Known rows, with every way that one mark hangs from another
mosez[sefa[liru[pudir[katuv]] vumap[vonu zurak]]]: [ 0.03  0.01  0.22  0.15 -0.08  0.15  0.25  0.01  0.02  0.28 -0.03 -0.20
 -0.08  0.13 -0.02 -0.11  0.10  0.00]
liru[katuv pudir sefa[vumap]]: [ 0.10  0.31  0.33  0.53  0.40  0.09 -0.19 -0.08 -0.05 -0.17  0.03  0.21
 -0.25  0.28  0.09  0.22  0.18  0.04]
mosez[sefa[liru vumap[vonu zurak[pudir]]]]: [ 0.02 -0.19  0.05  0.01 -0.33  0.05  0.42  0.12  0.04  0.42  0.01 -0.14
 -0.23  0.07  0.04 -0.11  0.01 -0.14]
vonu[vumap[sefa zurak[pudir]]]: [-0.13 -0.21 -0.17 -0.21  0.01 -0.29  0.10  0.16  0.11 -0.06 -0.02 -0.03
  0.26 -0.01  0.00 -0.30 -0.13 -0.18]
zurak[pudir]: [ 0.00 -0.14 -0.15 -0.26 -0.02 -0.24  0.17  0.03  0.11  0.05  0.02  0.03
 -0.09 -0.09 -0.15 -0.04  0.12 -0.04]
vonu[vumap[sefa[liru[pudir[katuv]]] zurak]]: [-0.12  0.12  0.02  0.07  0.15 -0.20 -0.06  0.02  0.14 -0.15 -0.02  0.00
  0.42  0.12  0.07 -0.25  0.02 -0.13]
liru[pudir[katuv] sefa[vonu vumap[zurak]]]: [-0.23 -0.02  0.16  0.31  0.17  0.46 -0.22 -0.05  0.07 -0.14  0.09 -0.13
 -0.03 -0.15 -0.14  0.12  0.10  0.20]
vonu[vumap]: [ 0.23  0.04 -0.19 -0.22 -0.05 -0.29  0.16  0.02  0.08 -0.16 -0.03  0.24
  0.29  0.18 -0.14 -0.14  0.36  0.05]
mosez[sefa[liru[katuv pudir] vonu vumap[zurak]]]: [ 0.26 -0.16  0.27  0.19 -0.07  0.35  0.10 -0.18  0.03  0.20  0.15  0.11
 -0.24  0.11  0.28  0.08  0.21 -0.04]
zurak[pudir[katuv]]: [-0.15 -0.06 -0.10 -0.20  0.08 -0.11  0.07  0.15  0.17 -0.04 -0.14 -0.09
  0.08  0.01 -0.19 -0.17  0.19  0.06]
liru[katuv pudir sefa[vonu]]: [ 0.04  0.21  0.39  0.41  0.38  0.22 -0.21 -0.22  0.16 -0.35  0.08  0.32
 -0.22  0.02  0.20  0.28  0.11  0.18]
vonu[vumap[sefa zurak]]: [-0.06 -0.12 -0.27 -0.17 -0.02 -0.26  0.13  0.12  0.03 -0.10 -0.10  0.05
  0.33  0.06 -0.01 -0.25 -0.03 -0.16]
pudir[katuv]: [-0.07  0.10 -0.25 -0.12  0.08  0.00  0.09  0.13  0.06 -0.13 -0.28 -0.03
  0.24  0.14 -0.23 -0.12  0.35  0.12]
vumap[sefa vonu]: [-0.17 -0.08 -0.08 -0.08 -0.12 -0.12  0.21  0.10 -0.04 -0.04 -0.18 -0.21
  0.22 -0.18 -0.03 -0.04 -0.18 -0.14]
vonu[vumap[zurak]]: [ 0.10  0.00 -0.28 -0.18 -0.09 -0.25  0.19  0.09 -0.01 -0.06 -0.10  0.08
  0.19  0.03 -0.12 -0.24  0.15  0.01]
liru[sefa[vonu]]: [-0.13 -0.08 -0.13 -0.01 -0.13  0.18  0.10 -0.06  0.21 -0.19  0.05  0.27
 -0.08 -0.07 -0.07  0.23  0.15  0.09]
sefa[vonu vumap[liru zurak[pudir]]]: [-0.02 -0.40 -0.34 -0.27 -0.36  0.33 -0.08  0.06 -0.26  0.33  0.14 -0.27
 -0.25 -0.41 -0.06  0.16 -0.20 -0.01]
mosez[liru[katuv pudir] sefa[vonu vumap[zurak]]]: [ 0.48 -0.32  0.50  0.01  0.01  0.20 -0.14 -0.33 -0.01  0.14  0.15  0.21
 -0.36  0.13  0.29  0.07  0.20  0.07]
liru[pudir sefa]: [-0.09  0.22  0.17  0.18  0.31 -0.11 -0.01 -0.21  0.18 -0.19  0.11  0.23
 -0.16  0.07 -0.18  0.19  0.11  0.12]

Rows
[ 0.19 -0.27 -0.33 -0.29 -0.34  0.33 -0.10 -0.07 -0.26  0.19  0.16 -0.04
 -0.07 -0.18 -0.11  0.30  0.10  0.04]  sefa[vonu vumap[liru]]
[ 0.02  0.16  0.08  0.42 -0.26  0.06  0.03  0.19 -0.18  0.30 -0.10 -0.30
 -0.23 -0.11  0.25 -0.03 -0.07 -0.21]  sefa[liru[katuv] vumap[vonu zurak[pudir]]]
[-0.06  0.04 -0.14 -0.21  0.19 -0.28 -0.13 -0.01 -0.11 -0.03  0.03 -0.01
  0.18  0.03 -0.04 -0.12 -0.31 -0.07]  vonu[vumap[liru[pudir] sefa zurak]]
[ 0.02  0.17  0.11  0.03  0.19 -0.25 -0.09 -0.07  0.22 -0.25  0.06  0.15
  0.53  0.27  0.05 -0.14  0.23 -0.09]  vonu[vumap[sefa[liru[pudir[katuv]]]]]
[-0.26  0.28 -0.07 -0.03  0.09  0.00 -0.06  0.11 -0.29  0.17 -0.23 -0.49
 -0.16 -0.37 -0.22 -0.10 -0.53  0.21]  vumap[liru[pudir[katuv]] vonu zurak]
[ 0.32 -0.14  0.51 -0.08  0.03 -0.01  0.00 -0.21  0.07  0.14  0.04  0.00
 -0.06  0.24 -0.07 -0.06  0.29  0.15]  mosez[liru[pudir[katuv]] sefa[vumap[vonu]]]
[ 0.04  0.22  0.38  0.41  0.36  0.15 -0.22 -0.14  0.18 -0.37  0.08  0.30
 -0.12  0.03  0.23  0.10  0.04  0.18]  liru[katuv pudir sefa[vonu[vumap[zurak]]]]
[ 0.22 -0.19  0.25  0.00 -0.09  0.36  0.10 -0.21  0.17  0.11  0.22  0.10
  0.03  0.17  0.05  0.08  0.43  0.06]  mosez[sefa[liru[pudir[katuv]] vonu vumap]]
[-0.06  0.16  0.27  0.32  0.13  0.06  0.00 -0.10 -0.01 -0.05  0.11 -0.06
 -0.13 -0.06 -0.20  0.21  0.06  0.10]  liru[pudir sefa[vumap[vonu]]]
[ 0.12 -0.02 -0.11 -0.05 -0.35  0.08  0.02 -0.14  0.19 -0.05  0.17  0.16
  0.18 -0.17  0.17  0.01  0.21 -0.02]  sefa[liru vonu[vumap[zurak]]]
[-0.10 -0.01 -0.17 -0.15  0.13 -0.26 -0.09  0.23 -0.07 -0.01 -0.11  0.03
  0.06  0.15  0.17 -0.21 -0.40 -0.16]  vonu[vumap[liru[katuv] sefa zurak[pudir]]]
[-0.28  0.18  0.09 -0.09  0.22 -0.05 -0.18  0.02 -0.16 -0.02 -0.13 -0.35
  0.17 -0.13 -0.10  0.03 -0.50  0.05]  vumap[liru[pudir[katuv]] sefa vonu]
[-0.24 -0.11 -0.20  0.13 -0.11  0.05  0.13  0.18  0.02  0.10 -0.01 -0.01
 -0.26  0.03 -0.15  0.08 -0.02 -0.08]  liru[sefa[vumap[zurak[pudir]]]]
[ 0.04 -0.31 -0.44 -0.23 -0.39  0.38 -0.06  0.02 -0.34  0.28  0.08 -0.19
 -0.18 -0.33 -0.10  0.19 -0.10  0.02]  sefa[vonu vumap[liru zurak]]
[-0.11  0.05 -0.09  0.19 -0.19  0.07  0.19  0.14 -0.02  0.02 -0.06 -0.02
 -0.10  0.04 -0.18  0.16  0.08  0.01]  liru[sefa[vumap[vonu]]]
[ 0.12  0.13 -0.15 -0.18  0.15 -0.28 -0.09  0.11 -0.08 -0.15 -0.09  0.23
  0.24  0.37  0.13 -0.05 -0.10 -0.11]  vonu[vumap[liru[katuv] sefa]]
[-0.38 -0.03 -0.33 -0.19 -0.17 -0.09  0.09  0.24 -0.33  0.24 -0.25 -0.43
 -0.08 -0.32 -0.03 -0.03 -0.79 -0.15]  vumap[liru sefa vonu zurak]
[ 0.01  0.15 -0.04 -0.03  0.30 -0.25 -0.20  0.04 -0.15 -0.10 -0.05  0.06
  0.11  0.15  0.14 -0.13 -0.33 -0.09]  vonu[vumap[liru[katuv pudir] sefa zurak]]
[ 0.06  0.05  0.25  0.25 -0.09 -0.11 -0.16  0.04 -0.01  0.04 -0.08  0.10
 -0.39  0.10  0.19  0.08 -0.05 -0.06]  mosez[liru[katuv sefa[vumap[vonu zurak[pudir]]]]]
[ 0.07  0.07 -0.08 -0.09 -0.04 -0.32  0.08 -0.02  0.17 -0.17  0.06  0.24
  0.43  0.26  0.09 -0.10  0.20 -0.21]  vonu[vumap[sefa[liru]]]
[ 0.23 -0.06 -0.04 -0.31 -0.04  0.05 -0.13 -0.20  0.03 -0.14  0.22  0.16
  0.15 -0.16 -0.06  0.10  0.10  0.19]  sefa[vonu[vumap[liru[pudir]]]]
[-0.39  0.08 -0.23 -0.20 -0.13 -0.03  0.05  0.34 -0.20  0.27 -0.29 -0.54
 -0.23 -0.36 -0.18 -0.19 -0.63  0.11]  vumap[liru vonu zurak[pudir[katuv]]]
[ 0.26  0.23  0.32  0.28  0.07  0.16 -0.22 -0.37  0.13 -0.14  0.20  0.23
 -0.06 -0.13  0.35  0.25  0.27  0.04]  sefa[liru[katuv pudir] vonu]
